Each row was made from one walk, in order. Every step used is in the known rows, and no mark comes twice. Write each row's walk.
Known rows:
mavaz, dabe, vono, rezeli, sibip, motol: -37	-19	-39	-5	-26	6	18	-5	6	44	9	-17	-6	-13	8	11	21	-21	-13	-35	16	-5
reli, rini: -10	7	-10	-5	1	-11	-11	0	-3	32	0	-20	-14	-10	-29	-9	-7	24	22	18	8	1
vono, rezeli, savenob, dabe: 2	-21	-21	15	-10	-6	13	-8	-8	47	18	-40	16	-8	-6	-17	-23	-10	-24	-28	19	1
dabe, vono, rezeli, savenob: -18	-26	-65	-16	-8	6	5	-9	-18	21	22	-34	14	-7	-14	3	-7	20	-22	-8	21	12
mavaz, dabe, vono: -23	-8	-42	-13	-12	0	16	7	6	25	11	-12	-16	0	1	4	34	-12	-2	-28	18	-1
sibip, rezeli, vono, dabe, mavaz: -31	-36	-55	1	-21	-19	17	-2	-28	32	21	-7	10	12	6	8	-12	-1	-6	-5	0	-16
vono, dabe, rini: -27	-8	-54	12	-16	-3	3	-2	-5	29	27	1	8	-1	-2	-1	0	-19	-29	-17	9	-13
teba, mavaz, dabe: 14	-2	-32	-3	-13	2	26	1	28	39	3	-6	-38	5	8	24	3	-26	29	-20	28	-4
sibip, rezeli, savenob, dabe, vono: -31	-32	-48	11	7	-34	20	8	-18	30	32	-21	14	-9	-6	-15	0	-19	-3	-13	20	-8
savenob, dabe, vono: -6	-3	-35	16	-3	-21	18	15	-1	17	11	-18	-19	-12	4	-44	-13	10	-7	-18	22	-26
motol, sibip, rezeli, savenob: -8	-45	-28	-3	30	-19	-2	-8	-17	40	19	-24	-7	-12	1	3	-3	-28	8	4	35	-10
vono, dabe, mavaz: -21	-22	-52	2	-27	8	8	-4	12	37	30	3	-3	2	-5	4	-23	1	-20	-19	5	-16
rini, reli: -1	-18	2	-1	-13	-32	11	-5	-3	33	-8	17	-16	9	-20	-33	-10	-8	27	-15	13	-5
savenob, dabe, rini: -4	11	-35	43	-4	-28	26	16	5	20	14	-14	-10	-6	5	-38	-12	-32	-1	-21	20	-25
mavaz, teba: -4	-1	1	-7	-28	-6	-3	-2	2	40	2	-7	-15	10	1	1	27	-24	17	-7	21	8
savenob, rezeli, vono: 11	-16	-6	19	-4	-37	11	9	-19	16	-6	-23	6	15	10	-43	-28	11	11	-15	4	-16
dabe, vono, rezeli: -14	-24	-59	-25	-10	8	-4	-8	-21	23	9	-13	-10	-1	-1	-7	-5	28	-24	1	19	4
motol, sibip, rezeli: -5	-43	-22	-12	29	-18	-11	-7	-19	42	5	-4	-31	-6	15	-7	-1	-20	5	14	32	-19
motol, sibip, rezeli, savenob, dabe, vono: -13	-45	-44	5	32	-24	4	1	-14	35	28	-27	-11	-24	1	-18	-1	-20	2	-8	41	-23
teba, mavaz: 24	-2	-36	-3	-7	-2	15	-4	14	27	-1	-7	-34	8	6	14	-28	-1	29	8	26	-4
dabe, vono, rezeli, sibip: -9	-19	-65	-5	-17	2	3	-10	-14	16	7	-28	-3	-5	2	0	-17	29	-17	-1	14	-9
mavaz, dabe, rini: -22	6	-42	16	-14	-7	23	8	12	29	13	-9	-7	5	2	9	34	-54	3	-32	15	-1

Which walk is each row?
-27	-22	-53	-6	-20	3	7	-13	-12	28	5	-22	0	-13	6	2	-18	16	-17	-2	14	-6 | dabe, vono, rezeli, sibip, motol
-5	-14	-40	9	-7	-11	11	6	-8	30	12	-17	-17	-14	6	-44	-14	13	-24	-23	24	-21 | savenob, dabe, vono, rezeli
-12	-7	-41	25	-2	-21	29	10	1	16	30	-48	20	-15	-17	-22	-16	-4	-2	-28	23	-7 | rezeli, savenob, dabe, vono
-17	-46	-44	8	12	-29	2	-5	-28	35	14	0	-11	-9	-1	-13	4	-25	7	-9	29	-31 | motol, sibip, rezeli, vono, dabe, rini, reli
-14	-10	-43	11	-47	0	20	-1	-7	27	19	-28	12	10	-3	11	-11	7	2	-21	5	-14 | rezeli, vono, dabe, mavaz, teba
-4	-28	-32	22	-17	-25	14	8	-7	24	16	-13	11	10	5	-37	-34	12	-3	-30	2	-26 | savenob, rezeli, vono, dabe, mavaz
8	-15	-27	11	-23	-2	4	-18	-8	35	-5	-31	0	4	10	3	-32	5	-15	-3	7	-10 | vono, rezeli, sibip
2	-16	-68	-9	-13	12	26	-3	21	36	22	-22	-18	-8	-5	30	8	-15	14	-29	35	5 | teba, mavaz, dabe, vono, rezeli, savenob
12	-17	-10	34	-4	-40	8	4	5	19	-2	-18	1	6	13	-38	-36	-2	13	-15	5	-28 | savenob, rezeli, sibip
-14	-4	-41	20	-11	-30	19	1	-1	16	6	14	-4	7	-21	-21	1	-35	23	-13	16	-4 | dabe, rini, reli
4	-5	-60	-11	-11	6	24	4	25	28	10	-7	-38	-2	4	22	10	-11	26	-19	33	-5 | teba, mavaz, dabe, vono
-26	-21	-51	-13	-15	8	15	-1	1	36	22	-28	5	-7	-8	11	30	-14	-18	-39	21	10 | mavaz, dabe, vono, rezeli, savenob
-10	-8	-40	2	-36	3	16	1	24	33	19	-3	-17	11	-5	12	1	-23	28	-10	18	1 | dabe, mavaz, teba
-8	-25	-27	29	-14	-44	13	8	-16	22	11	2	16	6	-6	-53	-17	-5	4	-39	5	-25 | savenob, rezeli, vono, dabe, rini, reli
-1	-38	-26	-4	21	-21	-1	-5	-31	32	0	-24	-19	-2	15	-3	-6	-8	10	11	27	-22 | motol, sibip, rezeli, vono
-23	-19	-47	-20	-16	10	9	0	-1	38	11	-11	-14	-3	3	3	33	-8	-19	-33	20	3 | mavaz, dabe, vono, rezeli
-4	-22	-34	18	-28	1	19	-7	8	52	30	-33	14	-9	-11	-7	-11	-25	-9	-37	24	1 | vono, rezeli, savenob, dabe, mavaz, teba
-7	-21	-35	27	-13	-18	22	-6	-4	43	23	-22	20	-11	-20	-28	-14	-29	-11	-40	23	-2 | vono, rezeli, savenob, dabe, rini, reli
-6	-14	-42	26	-10	-7	18	-5	-7	39	26	-38	22	-10	-9	-15	-17	-25	-24	-30	21	0 | vono, rezeli, savenob, dabe, rini
-33	-35	-48	-1	-32	-17	13	-2	-24	39	24	-3	8	11	5	13	9	-14	1	-10	6	-12 | sibip, rezeli, vono, dabe, mavaz, teba
-8	-14	-56	-1	-24	9	29	-7	26	43	7	-13	-28	-14	11	30	-1	-21	17	-25	30	-10 | teba, mavaz, dabe, vono, rezeli, sibip, motol
-16	0	-51	21	-26	-11	19	1	-25	13	13	-33	22	9	-1	3	-12	2	-13	-14	2	-15 | rezeli, vono, dabe, rini
